Each row comes from the steps of one path. Every step used is in the known rows, and no mark comes twice. Write the path behind each row, first mark first.
Known rows
beva > bebe > kema: -32 -10  19  11 -20   3  24   6 -38  11  20 -24  22 -17  -3  12 -24  -5  50 -19 -27  22  12 -13  -9  17  -3 -12  -2 -11  -6   7   6  -9  26   5   4
basa > mikil:   1   4  -8 -12  36   0  -2 -20  -1  -6   8  -4  -6 -17  19  -7 -29  -6  28 -37  -6  22   0   8 -13  -6  31   1  -7 -31   5  26  -6  -7   7 -14   9
kema > bebe > beva > basa > mikil:  14 -16 -13 -15 -14   3  15   6 -18  20 -15   3  44 -39  11   0 -59 -23  62   0  -2  23  23  10 -24  49  31   3 -32 -23 -16   4  -9  -5  13 -20  23
mazi > kema > bebe > beva:  13 -31  13  -1 -26  14  16  -9 -22  -9 -25  18  64 -18 -12   4 -22   1  63  21  -2  11  15  -1 -19  36   1  20 -28 -19 -18 -22   6   3  48 -12  30
tazat > redite > beva > basa > mikil > nugofab:  30   1 -31 -15  15   2  -8  36 -12  40  14 -48  34  -9  -1  47 -83 -18  40 -30   2   1  31  50 -16  46  28   4  -4  -4  -8  23 -19  11  -7 -29  19
dufitel > tazat: -12   1  13  -9  28  -1  13 -35 -16  -7  -5  -8   8 -10  15  24  -3  -3   6 -20  -2   2  16   1 -24  10  -3  -8 -11  -1 -18   8  17  -1  22  -8   9
redite > beva:  20 -19  -1 -14  18   6  12   0 -14   4  -1   0  33 -15 -10  33 -24  -4  28 -22 -12  -9   0  24 -42   6 -16  18  -1 -22  -2  -3  14 -11  -2 -18   5
tazat > mazi > kema > bebe > beva:   6 -38  15 -12 -13  13  13  -5 -27  -5 -20  24  65 -32 -48  20 -42  -1  54  13 -10  -6   5 -21 -16  47  10  44 -22 -19 -17 -31  -2  11  24   0  47
zaso > tazat: -10  -7   8   5  25 -20  -1 -27 -17  11  -3 -19 -10 -20  19  32  -8  19  38 -18  -3 -15   3   8 -22  -6  -7 -19 -19  -5 -24   8  35  -6  12  -6 -14
taze > beva > bebe > kema: -37 -20  27  13 -30   6  45   7 -59  -2   3  -6  27 -20  -6  24 -34   0  60  -2 -24  16  10  -4 -14  24  -1  -4 -15 -31  13   1  30   2  30  -6  16
bebe > beva:  17 -22  16 -17  -1  15   8  -7 -17   7 -10  -7  25 -30   9  19 -19  10  38  12   0  10   7   7 -20   9  -7  18 -13 -23   2 -10  23 -10   6 -11  19
dufitel > tazat > mazi: -18  -5  15 -21  43  -3   8 -33 -21  -3  -3   0   9 -23 -21  41 -22  -3  -6 -29  -8 -15   3 -18 -20  19   6  14  -7   0 -17  -3  11   8  -3   2  27
vividod > beva > basa > mikil: -13 -18 -17 -37  -2 -14   5  10   3  11 -14  -9  -9 -17  20  25 -53 -31  45 -14   1  10  27   5 -26  30  21   3 -34 -45 -14   3 -11  11 -12 -31  18
basa > beva: -10   2  -5  -5   7   8   5   0   6   2 -16 -11   8 -11 -17  19  -2  10  22 -14 -12  -5  -9  22 -21   9  12   0 -15 -20 -13  20  11  -7   6 -12   8
taze > beva:  -8 -13   7 -14   0   5  22 -21 -24 -17  -9  13  10  -3   5  36 -12  10  40   2  -6  -1  -2  13 -29   6   0  12 -12 -32  14  -6  30  -2  12 -18  19
redite > beva > taze:   1 -10  17 -24  10  -1   8  12 -23   1  -5   5  42 -25 -14  22 -18 -23  27 -39 -20   6  13  25 -36  21 -26  -1  -1 -28  -4  16  -2 -18 -10 -21  12
redite > beva > bebe > kema: -10 -28  18  14 -14   7  35  28 -47  20  13 -18  52 -33 -19  22 -45 -14  48 -28 -31   6   9   3 -25  24 -15   4  -7 -21  -4   4  15  -5  16  -4   1
zaso > tazat > mazi > kema: -13 -27  14  12  27 -21 -21 -19 -20  -1  -9  10   5 -23 -23  43 -30   6  22 -18 -18 -35  12 -24 -19   7   0  12 -14 -14 -28 -14  21  22  26  -3  17
dufitel > tazat > redite:  -5  10  13 -15  34  -7  12 -18 -10 -10   8 -41  14   0   2  36 -24  -3   7 -29  14   9   7  22 -25  24 -15  -6 -14  23 -28  14  13   3  21   7  11
bebe > beva > vividod:  15 -18  12 -19 -12  -2  11   4 -17   9 -28 -33  12 -36  12  20 -17 -13  36  11 -10  13   6   5 -38  15 -17   6 -34 -37   7   3   3   6  -3   1  34
vividod > beva > toki:   1 -11  -9 -55   1   3  30  -6  -3   3 -35 -30  -9 -26   7  27  -5 -28  48   5   4   2   7   2 -29  25  -5  27 -24 -44 -41   0  25  19  -8  -9  24
beva > basa:   3  -7 -18 -17 -15 -10 -16  -9  -8   9   5   0   3   4  12  41 -19 -17  23  -2 -21  -2  29   1 -35  19 -11   0   7  -2 -18 -12  -8  -6   3 -20  14
dufitel > tazat > redite > beva > bebe > kema > mazi:   0 -28   6  29  17  -9  58  31 -63  18   8 -59  78 -63 -36  28 -73 -17  26 -50  -5  -9   8  25 -20  57 -33  -7 -13  19 -21   3  27   4  51   1  48
vividod > beva > redite: -14  -8   2 -28  15  -1  16  18  -4 -10 -12 -25   6 -18 -17  33 -28 -17  40 -23  10   1 -13  19 -27  18 -16   3 -35  -9 -15   6  14  -9   2 -43   8
mikil > nugofab:  -5   6  -8 -16   0  13  -3 -24 -19  18   9 -29  10   7   9  34  -2  24  45   6  -2  -3   9  13   3   3  25  -2   4  -8   4   8  -5  -9   2 -18  15
zaso > tazat > mazi > kema > bebe > beva > redite:  -3 -32  22  24  20  -6   8  17 -40   6 -28   0  58 -60 -54  30 -61  -7  53 -18  -4 -28  -7  -4 -15  45  -2   8 -54   8 -44  -4  29  15  47 -28  19
taze > beva > vividod:  -7  -9   5 -16  -9 -13  25 -11 -24 -17 -29 -14  -3  -4   5  36 -10  -9  36   2 -16   3  -1  10 -45  13 -10   0 -30 -43  17   4   7  15   0  -6  35
kema > mazi:  17 -13 -27  -2  19  -9   8 -23 -22  -5  -3 -12  22 -29  -4  12 -10   8  24 -18  -6 -15  -9   8 -21   4 -11   8  12  -6   1 -13   7 -22  24 -17  50
nugofab > mikil:  -5  -6 -17 -15  23   7  18 -23   8 -16   3  -5  10 -33   5   8  -2 -10  27 -19  13 -18  -5  13 -14   6  22  -6  -7 -25  -1 -13 -17  -6   4 -16  32
tazat > mazi > kema > bebe > beva > basa > mikil:  10 -36  -8  -9 -12   2  -6  14 -19  10 -21  31  56 -41 -28  13 -81 -35  48  -1 -18   5  33 -20 -17  63  38  32 -26 -29 -20 -21 -24  26  23 -17  52
tazat > zaso: -23 -12   7 -31  21   6   6  -9  -5   2  -4 -12  20   3   8  -2 -16   7  28 -11 -25  17 -10   6 -34  19  10  28  12  -8  -1  15  -7 -10   3 -11  -1
zaso > tazat > redite > beva:  19 -13   9   2  38 -17  12  13 -16  18   3 -46  27 -23  -6  55 -49   8  38 -38   8 -23  -5  46 -37  19 -30  -3 -22   6 -32  14  42   3   6  -1 -17
mazi > kema > bebe:  -4 -12  -4   0 -13   0   8 -24 -11 -21  -8  18  42  16 -16   4  -4  -4  55  -2 -10   6  10  -5 -21  24   9   8 -15  -4 -23 -10 -14   1  46  -8  20
zaso > tazat > redite > beva > taze:   0  -5  25  -7  30 -24  10  26 -25  16  -2 -40  33 -34 -16  43 -43  -8  37 -53   1  -7  10  46 -33  34 -39 -23 -23   2 -37  32  27  -7  -1  -4  -6
vividod > beva > bebe > kema: -48 -27  24 -14 -35   0  45  18 -37  15   0 -35  20 -27 -11  23 -33 -11  69  -4  -6  16   9 -14 -10  30  -7  -4 -34 -32 -10  -7  11   1   8  -1  12
vividod > beva > bebe: -41 -10  13 -35 -11  -9  40  12  -6   3  -4 -25   9 -11  -6  40 -21   2  62  -5  -3  13   2   0 -16  35   2 -13 -48 -37 -11   8  -1  -6 -10  -9  11
toki > beva > redite: -14  11  -5  -8  32   3   9  24 -29 -20  -2  -9  23 -14 -14  24 -19 -13  30 -24 -29   2  -6  25 -46  12 -15 -20 -16   9 -19  17  17  -3  21 -49  31
toki > beva > basa: -13  -5 -18 -23 -10  -9  -1  15 -27  -1  -6   9  16   1  10  45 -17 -16  35  11 -42  -6  35  10 -56  30 -13 -15  -3  -4 -28 -11   3  10   5 -33  41
mikil > basa:  -5   3  -7 -23   3 -11  -8 -29 -16  -1  31   4  23  15   0  48  10  16  48  -6 -11 -19  -4   7 -13   3 -16  12   0  -6 -12 -19   5 -19  11   2   7

Write each row's path
-34 -22 -34  32 -13  -5  48  20 -38  13  12 -20  70 -73 -45  13 -17   1  57 -23  -6 -54 -16  21  21  48  15 -20 -26 -24 -13 -20  -9 -13  44 -10  71
nugofab > mikil > basa > beva > bebe > kema > mazi
 -1   8 -31 -13  -1   0 -21  -6 -14  32   9 -22  -1  -3  28  25 -42  -9  39  -9 -11   9  36  14   0  20  51 -13   0 -19  -2  20 -26   2   2 -35  19
beva > basa > mikil > nugofab
-36  -9  20 -25  34   1  17 -22 -17   1 -18 -12  23  -7  16   1 -17  -3   7 -20 -17  15   5   0 -34  30  10  16  -5   3 -14  23   8   1  18 -12   0
dufitel > tazat > zaso
-16  -9 -26 -39 -14  -5   3   6  -9  37 -10 -32  -2 -11  22  36 -53 -14  60   5  10   3  37  12   0  37  50  -4 -32 -40  -4   8 -20  14 -14 -42  24
vividod > beva > basa > mikil > nugofab
-11   2 -25 -19  18 -10  -2  17 -21   1  -5  10   9 -14  23  16 -43 -28  35 -15 -37  12  33  12 -48  25  21 -19 -13 -25 -18  13  -8  14   7 -37  42
toki > beva > basa > mikil
 13 -22 -17   4 -38  12  -4   8 -28  31 -22   4  61 -20   9   7 -62 -15  74  25  -2  16  52   3   6  59  55   1 -31 -27 -13   1 -26  20  43 -39  42
mazi > kema > bebe > beva > basa > mikil > nugofab
 12  -4  -4 -25   4   8  27 -19 -23 -13 -32   1   1 -21  11  28  -7 -19  38   8 -11   2   6  11 -34  17   2  27  -5 -44 -20   4  44  17  13 -15  29
taze > beva > toki
-18  10 -31   5  28   4  10  20   9 -11   8  -8  41 -36 -43  32  -5 -11  34 -38   7 -52 -27  51   1  29  13 -16 -36  -4 -25   4  -7 -14  25 -45  26
nugofab > mikil > basa > beva > redite
  7 -37  -7  30  -4  -3  44  27 -61  20   5 -24  70 -62 -29  14 -51 -12  44 -33 -28 -11   0   8 -21  31 -23   5   3 -17   4  -9  17 -14  35 -14  42
redite > beva > bebe > kema > mazi
 16  -6  14 -13  44  -2  24   7 -16   0   0 -35  42 -12 -14  49 -47 -11   7 -39  11  -5   6  39 -40  33 -24   8 -14  13 -27  12  22   7  14  -1   7
dufitel > tazat > redite > beva
 -8  -2 -24 -18  14  -2  11 -29  -1 -13  29   7  31 -16   0  34  10   2  46 -11  11 -41  -8  18  -4  14   9   0 -10 -17  -9 -34 -15 -13   9  -9  31
nugofab > mikil > basa
-17 -20  17  -2  32  -3  -7 -28 -18 -17 -12  22  21 -13 -29  37 -28 -16  -7 -21 -17 -14  24 -31 -18  23   3  24  -9  -7 -23 -15   2  27  33  -5  40
dufitel > tazat > mazi > kema
-31 -39  -2   1 -26  -8  55  17 -50  15  -6 -40  37 -55 -21  12 -39  -7  67 -11  -4  -2   1 -12  -4  37 -13  -3 -25 -28  -4 -20  13  -5  25 -11  52
vividod > beva > bebe > kema > mazi
-33  15   5 -21 -10  -9  -6   4 -13   3   5   7  36  -5 -30  34  16   5  40 -22 -23 -12   4  29  -3  31 -14 -16 -19 -21 -24  21  -7 -24   4 -10  16
mikil > basa > beva > taze
 23 -26 -18 -15  -8  -6  -5  16 -13  19  -2   4  33  -9  -5  55 -41 -27  22 -12 -25 -16  28  21 -52  30 -22  12   5 -12 -15 -16   4   1  -6 -30   8
redite > beva > basa
 39  -4  -6  -6  41 -14  19  17 -15  24 -17 -59  18 -43  -1  48 -42 -20  39 -33   2 -22   3  42 -43  31 -30  12 -16  -3 -64  24  56  23   9   3  -3
zaso > tazat > redite > beva > toki
 -1   8 -42 -19  13   8  23  -3  12   2 -18 -10  25 -44 -19  26  17 -22  40  -8   2 -50  -9  33  -3  35  22  10 -22 -41 -52  -1   3  11  11 -11  43
nugofab > mikil > basa > beva > toki
-15 -13  10  -6  37 -20  -4 -24 -20  15  -1 -12  -7 -33 -14  47 -25  18  25 -28 -11 -32 -10 -10 -20   7   2   3 -15  -6 -25  -2  27   3  -7   5   1
zaso > tazat > mazi
 32 -24   0 -10 -24  18  23  -6 -21  -1 -47   5  56 -33  -7  -4 -16 -29  65  28  -8  12  24  -5 -23  45   2  35 -22 -32 -51  -9  21  22  49  -7  43
mazi > kema > bebe > beva > toki
 10  -8 -20 -14 -24  14  12   4 -30  45 -13 -18  51 -31  14  12 -57  -4  75  19   5  17  31  17   6  54  58  -6 -29 -19  -8  10 -18   0   9 -30  28
kema > bebe > beva > basa > mikil > nugofab
-14  10 -16 -15 -11 -20  -2   4  -2   9 -10 -27  15   1 -21  45  13   1  38  -7 -27 -26 -12  24 -25  23 -11  -8 -38 -25 -19  11 -11   2  -1   9  22
mikil > basa > beva > vividod
 24 -19 -24 -10  20  -7  -7  20  -8  18  -1   6  25 -24   9  25 -66 -38  22 -37 -21   3  28  23 -42  22  13   7  -7 -31  -8   8  -6   4  -3 -34  10
redite > beva > basa > mikil
-44   8 -22  -2   2  -5  31  13   7  -1  16  -5  42 -28 -32  37   2  12  52 -22  -5 -38 -11  31   8  45  30 -32 -48 -34 -22   7 -23 -14  10 -11  30
nugofab > mikil > basa > beva > bebe
-13 -22  -7  26 -11  -7  32   5 -56  12  12 -31  39 -47 -13   2 -29  -1  46 -22 -25   1   4 -10  -4  23 -11  -8   8  -7   0  -6   7 -17  44  -4  46
beva > bebe > kema > mazi
-14 -24 -12 -44 -28 -12   6   6  -4  13 -15  -9   2  -3   8  52 -27 -22  44  12  -1  -8  29   4 -36  35 -15  10 -23 -24 -23 -25   0   6 -14 -25  19
vividod > beva > basa
 -3 -18  -7 -17 -25  -7   6  -7 -24  -4 -12  19  10   2  10  55 -30 -11  34  13 -18  -6  28  10 -41  27  -7   7  -6 -21   1 -20  17   6   9 -30  25
taze > beva > basa
 -7 -22  34 -11 -34   8  15   2 -33 -12 -30  24  72 -25 -20  -8 -16 -18  66   8 -11  29  31  -2 -12  48  -9  -1 -27 -26 -20  -2 -10  -4  41 -14  41
mazi > kema > bebe > beva > taze
 10 -13   8 -21 -26  -2  35  -1 -24   7 -35 -34  41 -30  -6   7 -13 -10  63  13  -4  13  -7   8 -36  38  -5   0 -48 -26  -7  -1 -10   0   1  10  32
kema > bebe > beva > vividod
 35 -16   3 -28   1  18  15  -5 -16  15 -33 -18  15 -49  18  11 -16 -20  40  17  -5  12  14   5 -24  19  -8  33  -6 -38 -31   4  37  12   9  -6  30
bebe > beva > toki
 21  -5 -11  -8  42 -12   6  26  -9  14   1 -26  34 -25   2  40 -86 -44   2 -55   1   5  38  38 -42  50   1  -2 -23   3 -31  25   1  19  13 -20  15
dufitel > tazat > redite > beva > basa > mikil
 15 -35  -3  -1 -53   3  -1   7 -23   8 -26  27  65 -11  -6  23 -37 -22  60  33 -13   5  45  -4 -30  57  -4  15 -21 -11 -31 -34  -6  12  43 -22  35
mazi > kema > bebe > beva > basa
 -5 -10   5  -6  12  -3  30  22 -14   9  10  -9  39 -17 -17  39 -33  -3  38 -31 -25   4   4  19 -32  27  -7  -6 -21 -28  -8  18   3 -12  -2 -11   3
redite > beva > bebe
 -3 -13  35 -26 -10  11   7   2 -27   5 -15   1  34 -39   4   9 -15  -8  39  -4  -8  26  22   8 -14  22 -18  -3 -13 -30   0  10   8 -20   1 -15  28
bebe > beva > taze
-34  11   0   1   0   0  22  20   4   7  -7 -17  15 -13 -24  24 -11  12  33 -23 -27   8  -3  21 -11  29  21 -27 -35 -27 -21  42  -1 -12   8  -9   7
basa > beva > bebe
-12 -28  34 -21 -22   8  10   6 -35  -8 -25  30  75 -40 -57  10 -35 -19  53  -2 -18  10  19 -18  -9  62  -2  21 -24 -25 -18 -11 -18   4  18  -4  56
tazat > mazi > kema > bebe > beva > taze
-20 -33   2  29 -20  -3  52   5 -72  -1  -5 -10  45 -50 -17  16 -39   4  56  -9 -21  -5  -1  -2  -7  29  -8  -1  -6 -28  18 -12  33  -6  49 -14  58
taze > beva > bebe > kema > mazi
-30 -13 -18  28 -23 -10  29  18 -51  21  17 -23  64 -41 -43  26 -15  14  59 -19 -31 -30 -10  10  11  41 -10  -9 -15  -9 -15  -6  13 -20  45  -2  46
mikil > basa > beva > bebe > kema > mazi
